Each row was made from one path, in order. Every step used is in the known rows, and no mark comes twice. Write each row's path.
(in the rows, 128 means zero)
Known rows:
kevafe, nison, vasu, kadi: [174 136 146 177 102 162 113  53  49 150 151 113 102  91 132 114 152 146
 121  97  91 118 135  90 115 174 106 127 136 144 139  74  70 109  70  88
  61 121 116 185 158  86 117 103 124 152 176 144 148  92 140 136]
vasu, vurosoz, lapu, fini: [126  85 103 140 158 132 133 106 103  60 192 112 148 120 156 127 118 190
 144 149  56  96  99 125 158 155 131 152 124 161 106  86 166  88 123 144
 108 140 141  93 129 168 155 127  56 105  98  85 134  95 120  94]
vasu, vurosoz, lapu: [123  97 123 128 139 111 117 106 118  85 200 120 153 134 127 161 123 169
 129 154  89  89  96 111 146 132 127 155 112 165 135 100 156 112 143 109
 110 134 127  99 118 153 167 119  75 125  90  78 133 101 131 125]
vasu, vurosoz: [127 116 119 154 123  98 151 110 129 100 143 115 138 136 114 149 107 143
 138 137  88 104 112 108 136 123 144 149 111 154 121 116 154 114 135 113
 111 122 131 118  88 143 145 101  87 123 106 106  95 120 136 108]
kadi, lapu, vurosoz, vasu: [121 103 115 134 146 116 142 169 135 100 143 131 164 128 146 149 199 148
 106 146 147 178 161 159 139  99 146 114  91 188 145  96 146 136 136 123
 150 110 106 155 171 125 146  82 114  81 113 156 145 125 159 147]
deti, gukid, kadi, lapu, fini, vasu: [145  71 163 129 155 131 161 128  96 130 153 190 109 138 178 112 189 153
 154 132  92 127 124 186 101 170 109 159 121 143  92  69  72 102  33 114
 201 164  84  96 205  91  98 119 106  66 178 170 137  84 115 117]
deti, gukid: [138  96 163 116 157 127 121 105  83 136 138 152 115 152 155 109 142 137
 133 115 123 109 126 159 117 140 139 138 108 145 126 108 124 125  97 145
 138 135  98 111 128 109 116 121 147 101 122 103 118 114 138 117]
kadi, gukid, deti: [ 97 133 110 136 113 123 100 112 128 102  84 112 101 127 108 152 127 103
 125 150 132 122 118  86 124 125 128 144 158 120 130 167 109 107 147  56
 144 114 122 129  78 161 159 168  64 101 119 125 137  95 111 158]
kevafe, nison, vasu, vurosoz: [163 122 130 178 109 133 119  49  72 140 160 111 127  97 107 130 108 167
 130 117  84 104 107  86 140 138 117 132 141 163  99  91 111 100  98  59
  46 117 121 181 101  99 128  97 115 136 169 128 138  88 142 119]
kadi, lapu, vurosoz, gukid, deti: [107  92 124 125 155  87 148 162 158 107 134 155 165 128 160 170 193 123
  97 132 119 151 143 116 107  92 151 125 121 162 144 109 143  99 134  58
 171 100  75 169 143 113 125 136  58  44 106 113 152  97 157 147]
kevafe, nison, vasu, vurosoz, lapu, fini: [168  95 115 167 142 156 102  40  51 102 198 108 136  83 143 111 116 210
 133 120  55 100 102  96 164 170 108 138 151 168  87  68 116  75  92  83
  40 133 127 162 139 122 126 118  91 114 160 113 167  62 128 101]
kevafe, nison, vasu, kadi, lapu, vurosoz: [171 114 123 181 115 141 117  79  56 142 182 132 123  93 152 122 195 155
  94 117 108 151 146 100 109 147 116 124 108 171 159  45  93  98  69  66
  69 111  90 199 177  73 113  87 104 124 164 154 154  91 169 130]
gukid, kadi, lapu, fini, vasu: [136  98 129 141 124 131 173 148 146 121 150 169 122 117 153 125 181 144
 152 150  88 142 122 162 117 155  95 153 143 129  94  81  70 104  66 100
 193 162 117 110 216 108 113 121  81  83 190 198 151  97 113 129]
fini, lapu, vurosoz, vasu: [110  94 123 121 167 135 133 155 115  95 156 134 160 134 151 140 195 159
 113 131 159 184 139 166 145  99 139 117 117 188 133 104 169 139 136 126
 131 138 132 143 172 120 158 110 111 111  93 142 165 138 166 128]
kevafe, nison: [136 139 140 138 133 164  96 106  98 147 131 122 114 104 111 113 113 137
 110 132 110 136 138 131 130 124 113 112 142 144 130 112 106 125 127  92
  65 121 135 183 123 109 128 117 153 127 155 140 163  93 122 133]
lapu, fini, vasu, kadi, gukid: [146 132 112 157 108 139 162  92  70  78 126 135  99 119 160 106 143 135
 161 111  79 141 124  99 119 179 119 139 134 124 100  92  84  80  33 122
 139 152 131 100 145 151 121 137  43 147 156 191 146 103 112  89]
nison, vasu: [159 117 124 152 108 110 133  80  95 143 146 132 133 117 136 131 136 148
 141  95 138 110 106  92 132 155 124 132 139 122 102 112 107 114  88 101
 121 128 111 140 136 104 106 133 126 139 159 138 132 128 142 126]
lapu, vurosoz, gukid: [101 106 137 132 155  97 172 121 131 108 134 171 170 140 154 144 150 143
 120  96 103 166 114 106 115  90 182 101 112 135 121 104 140 102 106  75
 129 115 126 184 121 145 138 116  86 107 108 143 146 136 162 113]
lapu, vurosoz, vasu: [122 122 132 161 143 131 153 125 105  94 119 110 144 139 153 134 166 152
 117 114 128 183 153 135 150 115 153 101 103 165 126 130 142 143 128 123
 127 134 145 169 142 149 158  71 136 102  98 169 127 149 156 137]
lapu, fini, gukid, deti: [123 141 130 123 138 145 133 114  95  81 115  93  95  97 170 110 143 138
 142 124  91 121 126 150 137 158 115 132 182 104 104 151 118  94 120 151
 159 106 118 116 118 136 133 148  41  73 141 119 115  93 105 120]
kadi, lapu, vurosoz, gukid: [108  89 118 107 154  82 156 158 158 111 157 185 182 126 146 158 183 138
 113 126 118 160 126 140 105  75 170 122 107 163 143  69 139 100 110  79
 143  95  88 168 153 121 132 122  72  77 121 135 156 120 165 126]
fini, lapu, vurosoz: [120  89 108 118 173 117 120 151 123 116 184 166 154 133 157 136 181 147
  98 136 161 177 119 143 129  96 140 129 118 164 138  92 185 116 120  93
 125 137 114 128 152 110 136 130  95 121 102 122 157 130 175 104]
nison, vasu, kadi, lapu, fini: [177  99 102 156 109 128 151 100  85 111 159 128 125 100 175 116 195 153
 144 105  93 122 139 117 107 191 109 153 116 142 127  52 100  86  56 154
 138 119  85 115 202  96  98 119  68 117 168 138 122  99 141 110]
kevafe, nison, vasu: [166 127 137 159 117 152 100  61  70 159 144 123 118  90 117 114 124 160
 122 105 115 122 124 101 135 144 109 114 155 141 110  97  91 110  89  71
  57 120 118 191 133  89 108 122 149 138 186 148 163  93 134 131]
gukid, kadi, lapu, vurosoz, vasu: [100  97 140 147 132 125 163 162 155 107 139 152 137 124 131 157 218 139
 121 156 112 182 142 174 121 117 128 135 106 158 129  92  86 139 123  91
 184 138 131 166 212 127 167  70 109  71 139 187 131 124 144 175]

Which path is each row?
[144 107 152 141 115  89 186 126 103 113 173 172 162 143 173 159 208 129
 123  97 102 152 141 102  89 122 139 126  88 164 146  58  93  94  45  72
 169 123  83 145 180  97 115 114  50 121 133 169 162 117 161 118] | fini, vasu, kadi, lapu, vurosoz, gukid
[117 100 125 129 137  94 175 146 129 100 163 166 152 128 157 157 216 118
 113 120  89 159 149 124  82 111 157 136  81 163 179  51 117 101  94 115
 148 103  90 157 179 120 139 104  45 101 107 128 134 118 166 129] | vasu, kadi, lapu, vurosoz, gukid
[113  70 162 132 162 113 145 131 114 135 168 196 122 146 167 133 214 138
 116 147 111 151 123 180  93 130 146 158  89 157 134  67  97 116  77  90
 186 140  86 137 187  96 131  87 116  57 132 148 111 100 155 137] | deti, gukid, kadi, lapu, vurosoz
[123 102 101 128 147 103 132 165 143 117 168 152 155 125 157 146 185 137
  92 149 146 170 139 144 121  96 145 129  97 164 155  82 160 117 120  95
 142 110  90 142 154 108 122 105 100  90 120 141 138 123 170 119] | kadi, lapu, vurosoz
[112  71 172 135 162 125 156 140 111 121 137 175 126 146 155 137 222 152
 129 142 105 160 146 203 107 133 141 145  88 178 127  73  86 137  91 114
 187 143 102 147 204 106 157  70 133  50 125 164 123 109 152 163] | deti, gukid, kadi, lapu, vurosoz, vasu
[160  98 103 145 131 102 164 147 126  89 165 132 152 114 162 135 145 158
 147 144  91 119 125 138 142 139 113 156 119 171  92  71 144  82  81 119
 150 134  94  86 150 110 100 123  59  92 160 152 142  96 126  83] | kadi, lapu, fini, vasu, vurosoz
[ 86  96 150 140 145 102 190 118 151 111 132 190 149 137 142 155 169 142
 130 107  74 174 103 117 104 103 173 118 124 123 109  98  88 103  91  49
 160 137 141 198 154 150 160 106  79  96 126 168 135 137 151 135] | lapu, vurosoz, gukid, kadi
[153 103 121 127 155 153 125 106  74  87 199 133 144 119 187 111 141 185
 139 122  99 115 118 123 159 169 101 123 142 139  99 100 123  93  76 129
 139 166 127  90 176 140 117 159  92 115 138 142 196  95 106  98] | vurosoz, lapu, fini, vasu
[113 154 158 106 116 119 113 111 109 110 126 101 102 115 135 148 152 110
 127 133 131 102 123 136 120 132 115 130 169 106 139 164 108 121 143 113
 166  89 107 127  98 114 154 141  57  94 126 111 115 106 117 163] | fini, gukid, deti
[149 134 115 175 103 145 157  93  70  75 106 102  92 123 177 115 156 125
 150 115  79 131 141  73 124 192 104 143 148 123 109 131  87  81  57  97
 162 149 123 100 137 143 121 150  23 119 142 168 139  85 105 105] | lapu, fini, vasu, kadi, gukid, deti
[174 120 130 159 105 153 104  80  67 153 168 125 115  83 128 125 179 144
 118 118 107 118 146 115 105 158  94 135 124 161 154  49  71 106  76  92
  76 104  93 178 177  70 109 106 107 128 181 142 159  75 144 149] | kevafe, nison, vasu, kadi, lapu
[124 141 129  99 135 143 146 115  98  85 140 127 108 101 156  96 138 154
 164 118  95 134 105 176 135 137 131 123 165 104  95 110 117  95  95 174
 131 101 127 114 127 145 138 130  60 111 154 148 119 115 117  97] | lapu, fini, gukid
[105 143 138 141  94 151 140 105  98  78  88 102 100 129  98 141 170 119
 159 120 101 144 151 134 116 151 134 126 104 156 149 115  69 137 119 153
 130 120 158 133 141 175 197 101  85 147 112 165 127 119 120 167] | vurosoz, vasu, kadi, gukid
[107 143 140 160  90 151 130 108  96  74  64  72  90 127 107 152 179 103
 140 129  98 132 168 107 117 165 117 134 127 155 154 153  79 139 137 131
 154 122 142 134 136 167 192 115  68 118  98 139 124 103 111 193] | vurosoz, vasu, kadi, gukid, deti
[119  74 168 112 154 125 132 138 128 144 150 190 109 139 143 130 196 128
 134 147 108 119 125 197  90 146 120 170 105 144 132  76  80 122  91 115
 184 139  92 115 191  93 127 109 121  64 152 133 121  93 131 158] | deti, gukid, kadi, lapu
[162 126 144 142  95 113 147 134  97 132 165 138 133 132 151 148 193 117
 127 121 129 121 148 116  98 152  99 147  97 155 157  73  88 114  63 111
 171 136  88 101 184  86 107 117  81 139 152 160 151 110 136 131] | fini, vasu, kadi, lapu
[142 106 132 176 138 109 194  95 111  75 108 109 149 126 169 142 114 158
 165  94  38 103 119  77 138 160 127 135 160 139  64 130 130  72  79  84
 160 145 119 119 108 133 110 147  33  80 136 127 144  92 109  89] | lapu, fini, vasu, vurosoz, gukid, deti
[149  87 125 148 116  85 172  92 101 117 171 162 162 116 162 160 215 146
 129  87 100 140 126  89  88 140 152 135  97 154 146  46  94  85  52  88
 144 100  74 168 181  97 119 117  47 113 144 138 131 114 178 131] | nison, vasu, kadi, lapu, vurosoz, gukid
[138  96 135 152 113  75 177  57 121 117 144 144 161 125 114 170 118 160
 167  79  70  83  78  70 120 132 158 142 129 143  85  89 114  85  86  77
 111 109 101 155  98 129 133 128  64 125 144 109 119 118 143 117] | nison, vasu, vurosoz, gukid
[103 119 152 127 143 109 147 123 150 117  81 127 140 128 135 159 136 112
 131 103  92 111 133  91 109 123 139 118 156 128 122 162 111 113 146  80
 164 113 112 160 115 130 131 166  78  75 115  92 151  99 116 159] | vurosoz, gukid, deti
[157 113 116 171 125 118 181 102  93  85 144 116 136 125 165 120 109 171
 162 113  67 116 114 105 154 159 124 139 131 148  69 101 140  86  67 118
 132 157 128 100 119 132 107 116  72 118 143 159 125 110 123  61] | lapu, fini, vasu, vurosoz
[ 98  83 136 104 154 114 189 153 182 107 120 192 146 109 129 139 175 137
 168 130  51 141 112 166  95 125 141 144 148 128  97  71  65  88  94 111
 178 124 122 149 197 142 140 143  55  64 171 155 157  94 111 143] | vurosoz, gukid, kadi, lapu, fini
[138 147 142 167  77 118 134  83  78 105 113 116  92 141 139 152 167  98
 129 119 115 116 131  57 102 166 104 146 131 129 136 139  72 100  68  58
 169 139 109 110 121 127 138 147  44 147 134 162 145  95 119 148] | fini, vasu, kadi, gukid, deti
[138 116 127 143 126 157 158 155 107  75 110  91 120 111 151 121 203 142
 151 130  82 145 184 179 126 167 113 131 101 176 146  78 102 126 116 214
 154 128 128 120 210 133 144  90  91  93 124 149 131 101 121 153] | vurosoz, vasu, kadi, lapu, fini
[ 98  80 127  95 183  99 151 144 143 104 171 193 175 134 148 149 182 149
 118 111 135 172 106 140 117  77 162 119 126 168 129  82 164 101 116  77
 127 124 112 156 151 126 145 146  64 109 104 113 177 129 171 111] | fini, lapu, vurosoz, gukid
[144 108 132 151 137 104 206  98 109  80 134 139 156 129 159 130 102 173
 177  91  44 111 101  96 140 140 143 130 138 144  57  92 122  69  61 104
 134 147 126 120 116 146 114 131  49 106 149 150 147 106 116  69] | lapu, fini, vasu, vurosoz, gukid
[159 124 120 157 135 145 162 112  92 105 132 131 129 122 177 101 124 159
 155 101  99 141 126 118 148 161 111 119 145 126  76 116 118  94  59 127
 145 161 126 105 152 121  89 136 104 120 163 174 154 117 116  78] | lapu, fini, vasu
[126 116 111  77 140 125 132 155 127  91 165 145 127  92 149 117 170 140
 150 146 114 134 116 203 123 121 120 141 150 136 121  74 123  91 104 174
 148  89  89 102 159 122 129 137  47  82 162 138 137  93 122 114] | kadi, lapu, fini, gukid
[137 123 122 102 119 133 152 140  96  81 164 133 110  93 166 116 201 132
 144 138  86 133 143 184  99 156 119 152 116 136 156  55  98  94  86 198
 154  90  97  96 186 118 137 115  21 107 147 132 113  96 127 120] | vasu, kadi, lapu, fini, gukid
[108 137 119 153  95 130 113 100 105  93  96 103  82 129 125 148 168  87
 124 137 104 121 144  77  95 160 120 154 130 127 165 141  88 110 119  91
 151 115 126 127 107 154 164 143  36 127 107 115 113  91 116 161] | vasu, kadi, gukid, deti
[167 107 121 151  95 110 136 100  94 137 167 134 125 111 144 141 200 133
 133 111 124 110 132 109  97 172 109 155 105 146 150  60  90 109  73 129
 145 110  76 121 190  83 109 117  87 133 160 130 121 107 155 142] | nison, vasu, kadi, lapu
[136  89 123 156 121 113 185 142 150 100 155 160 129 121 142 144 168 155
 161 156  61 128 107 148 120 155 105 170 126 143  86  69  88  94  72  90
 182 157 120 104 192 120 126 104  51  82 177 177 123  97 118 115] | gukid, kadi, lapu, fini, vasu, vurosoz
